Each row comes from the steps of one walk. Every step used is in the known rows, and no mark comes twice. Write the walk behind each row, first mark first.
(in the rows, 128 means zero)
Known rows:
pozok -> fosav -> desu: [152 128 163 172 152 141 122 106 144 173  94 103 173 137 142 124 111 158
  88 148 160 158 202 122 146]
fosav -> desu -> nuve: [140 119 157 119 161 132 160  79 104 165 109  94 122 141 184 111  74 144
  83 125 146 174 161 121 126]
fati -> fosav: [137 103 154 142 133  98 104 119 150 156 142 144 155 115 132 152 128 144
 134 118 133 135 150 169 175]
nuve -> desu -> fati -> fosav: [123 125 156 127  96 105 124 112 112 133 141 110 157 142 159 137 149 125
 164 106 124 168 164 182 142]
desu -> fosav: [146 145 168 137 139 137 134 117 156 162 165  99 141 115 135 136 137 154
 115 135 176 156 131 130 162]
pozok -> nuve -> fati -> fofof -> fosav: [179  94 119 137 132 109  99 114 130 150  99 138 216 137 168 125 109 128
 136 139 104 154 144 102 160]
fati -> nuve -> desu: [101 108 117 136 140 112 116 134  63 118 115 118 107 146 128 129 121 150
 147 108 125 117 163 162 135]
fofof -> desu -> nuve -> fosav -> fati: [174 140 178 138 152 106 157  65  37 139 122 105 158 124 176 149 102 119
 102 129 154 198 170 144 148]
nuve -> fosav -> desu -> fati -> fofof: [173 120 140 123 131 115 141  68  84 168 141  93 184 107 154 125 122 125
 133 146 144 186 172 130 138]
fofof -> fosav -> fati: [161 121 134 124 150 112 110 128 107 127 108 107 172 122 150 136 155 139
 110 117 130 178 158 140 166]
desu -> nuve -> fati -> fofof -> pozok -> fosav: [143 129 160 134 132 112 122 113 116 151 140 125 183 147 177 121  91 135
 160 137 132 168 137  91 178]
desu -> nuve -> fati -> fosav -> fofof -> pozok: [130 116 156 125 118  94 124 105 122 136 138 149 165 150 191 121  98 142
 150 109 134 163 132 129 168]
fati -> nuve -> desu -> fosav: [113 124 143 136 134 118 126 132  83 126 137 113 101 148 128 136 125 155
 141 118 146 122 154 167 142]
nuve -> desu: [111 124 144 146 136 134 131 111 107 119 128  97 122 136 145 144 132 155
 133 111 143 159 161 156 126]
nuve -> fosav -> desu: [160 116 141 137 141 124 138  68  87 157 129  85 165 109 139 132 115 158
  94 130 168 168 177 138 130]
fosav -> desu -> fati -> fofof -> pozok: [178 127 125 104 136 119 142 105 112 174 115 105 159 129 172 134 117 100
 143 137  95 180 162 117 128]
fofof -> desu: [169 142 142 142 141 123 143  99  98 144 124 122 139 118 149 156 128 119
 114 116 123 160 179 143 139]
pozok -> desu -> fosav -> fofof -> nuve: [165 139 146 147 161 132 131 106 134 176 106 126 141 137 170 126 102 160
  86 138 162 186 155 167 122]
pozok -> fati: [129 104 136 110 172 121 113 128 105 119  95  90 177  98 159 108 118 126
 136 135 127 191 127 125 147]
nuve -> desu -> fosav -> fati: [124 145 177 143 149 133 154 120 110 115 130  88 128 132 161 156 142 151
 120 132 176 191 145 162 140]
desu -> nuve -> fosav -> fofof -> fati: [132 126 162 135 138 112 138  73  52 155 143 126 164 137 173 106  90 150
 134 140 177 182 134 128 151]
desu -> fati -> fofof -> nuve -> fosav: [160 143 126 117 134  94 111  97  81 170 136 140 205 110 160 121 127 104
 182 153 110 168 142 118 161]
pozok -> fosav -> desu -> nuve -> fati: [141 133 172 157 138 133 141  98 132 164 102 104 186 153 177 102  89 157
  95 140 165 169 191 107 154]
fati -> nuve -> desu -> fosav -> fofof: [110 123 140 151 142 120 125 126  90 120 128 131  92 153 140 131 125 159
 145 128 146 131 159 168 138]
pozok -> desu: [150 107 121 132 150 132 124 118 118 170 110  86 150 123 150 119 108 147
  89 109 145 177 160 156 119]

Write each row's walk:
[178 114 127 143 119 111 101  82  83 160 125 100 186 123 144 130 137 144
 133 127 149 191 162 149 126]
nuve -> fosav -> fofof -> pozok -> desu -> fati
[163 113 133 160 137 115  96  82  92 144 131 119 166 116 127 148 136 162
 135 135 156 165 155 136 142]
nuve -> fosav -> fofof -> pozok
[155 133 116 146 139 109 133 103  85 136 107 158 137 136 176 115 134 104
 152 130 109 165 180 143 136]
fosav -> fofof -> desu -> fati -> nuve
[135 135 153 129 169 113 139 143  97 138 126 109 143 116 148 132 134 138
 118 144 174 158 128 137 173]
desu -> fosav -> fati -> nuve
[145 123 163 182 189 122 109 136 125 150  95 124 194 115 149 140 124 133
 134 180 152 180 169 112 185]
pozok -> fosav -> fati -> fofof
[168 147 157 154 148 121 119 103 123 187  87 133 202 142 165 120 105 128
 125 168 126 166 198 117 152]
pozok -> fosav -> desu -> fati -> fofof -> nuve
[143 120 143 112 101  91 110 119 132 166 148 125 191 118 154 116 150 107
 163 113 122 156 147 152 173]
desu -> fati -> fosav
[139 129 107  97 121  95 149 127   4 157 123 138 173 132 143 121 104 131
 145 123 150 132 153 149 134]
fofof -> fati -> nuve -> fosav -> desu
[164 124 138 118 118 116 141  68  80 164 134  79 190 110 153 114 128 135
 113 126 159 180 176 134 131]
nuve -> fosav -> desu -> fati
[123 134 113 139 147 121 138 128  93 143 118 167 155 130 173 114 122 136
 154 139 145 165 137 131 138]
fosav -> fofof -> fati
[118  93 117 105 174 104 103 145  67 112  85 106 159 109 147  98 109 123
 150 132 114 157 131 136 151]
pozok -> fati -> nuve
[182 112 137 132 157 127 123 103 141 158 134 130 133 126 149 153 118 131
 133 147  90 169 172 132 152]
fati -> fofof -> fosav -> desu
[135 102 150 129 177  89  95 117 115 119  73 165 180 112 177 127 104 131
 148 151 110 185 139 168 159]
pozok -> fati -> fosav -> fofof -> nuve
[139 121 144 112 152 124 173  88 113 149 122 114 144 138 207 108  72 131
 117 132 131 182 156 104 138]
fosav -> desu -> nuve -> fati -> fofof
[166 110 142 124 195 106 127 129  73 150  92 108 156 123 179 159  97 110
 131 151 119 212 125 127 152]
fosav -> fati -> fofof -> pozok -> desu -> nuve
[163 129 153 130 164 130 148 126 120 165 113  77 155 119 167 131 118 142
  76 131 178 208 144 162 133]
pozok -> desu -> fosav -> fati
[188 145 168 149 163 127 148 102 132 159 162 140 124 112 151 179 120 110
 148 163 116 174 157 136 163]
fati -> fofof -> desu -> fosav
[169 110 125 130 194 108 121 141  86 145  89 112 163 110 165 168 116 111
 134 150 115 204 132 131 150]
fosav -> fati -> fofof -> pozok -> desu
[133 117 172 132 161 107 135  78  50 143 129  86 172 118 169 116  97 145
 110 136 183 194 133 122 164]
desu -> nuve -> fosav -> fati
[131 147 140 189 151 120  99 116 138 145  82 174 205 143 167 109 115 165
 132 155 154 149 186 115 164]
pozok -> fosav -> fofof -> nuve -> fati
[140  97 138 117 191 118 112 128 112 123 107 110 167  92 162 124 107 111
 166 165 102 199 122 119 160]
pozok -> fati -> fofof
[126 143 177 146 126 141 144 111 132 130 154  90 116 140 144 154 139 162
 125 123 169 167 151 163 134]
nuve -> desu -> fosav
[118 135 139 122 106 124 133 113  97 129 133  88 153 139 162 120 150 126
 157 107 130 175 158 151 127]
nuve -> desu -> fati
[152 112 142 147 178 105 126  97  68 135 130 107 187  86 146 149 129 133
 139 161 162 192 143 128 169]
nuve -> fosav -> fati -> fofof
[146 145 132 138 149 100 101  84  63 156 108 143 191 112 137 139 108 161
 118 133 152 139 156 138 147]
fofof -> nuve -> fosav
[199  91 141 140 143 111 110  66  83 187  89 101 213 126 159 127  94 121
 110 162 130 174 162 118 131]
pozok -> nuve -> fosav -> desu -> fati -> fofof
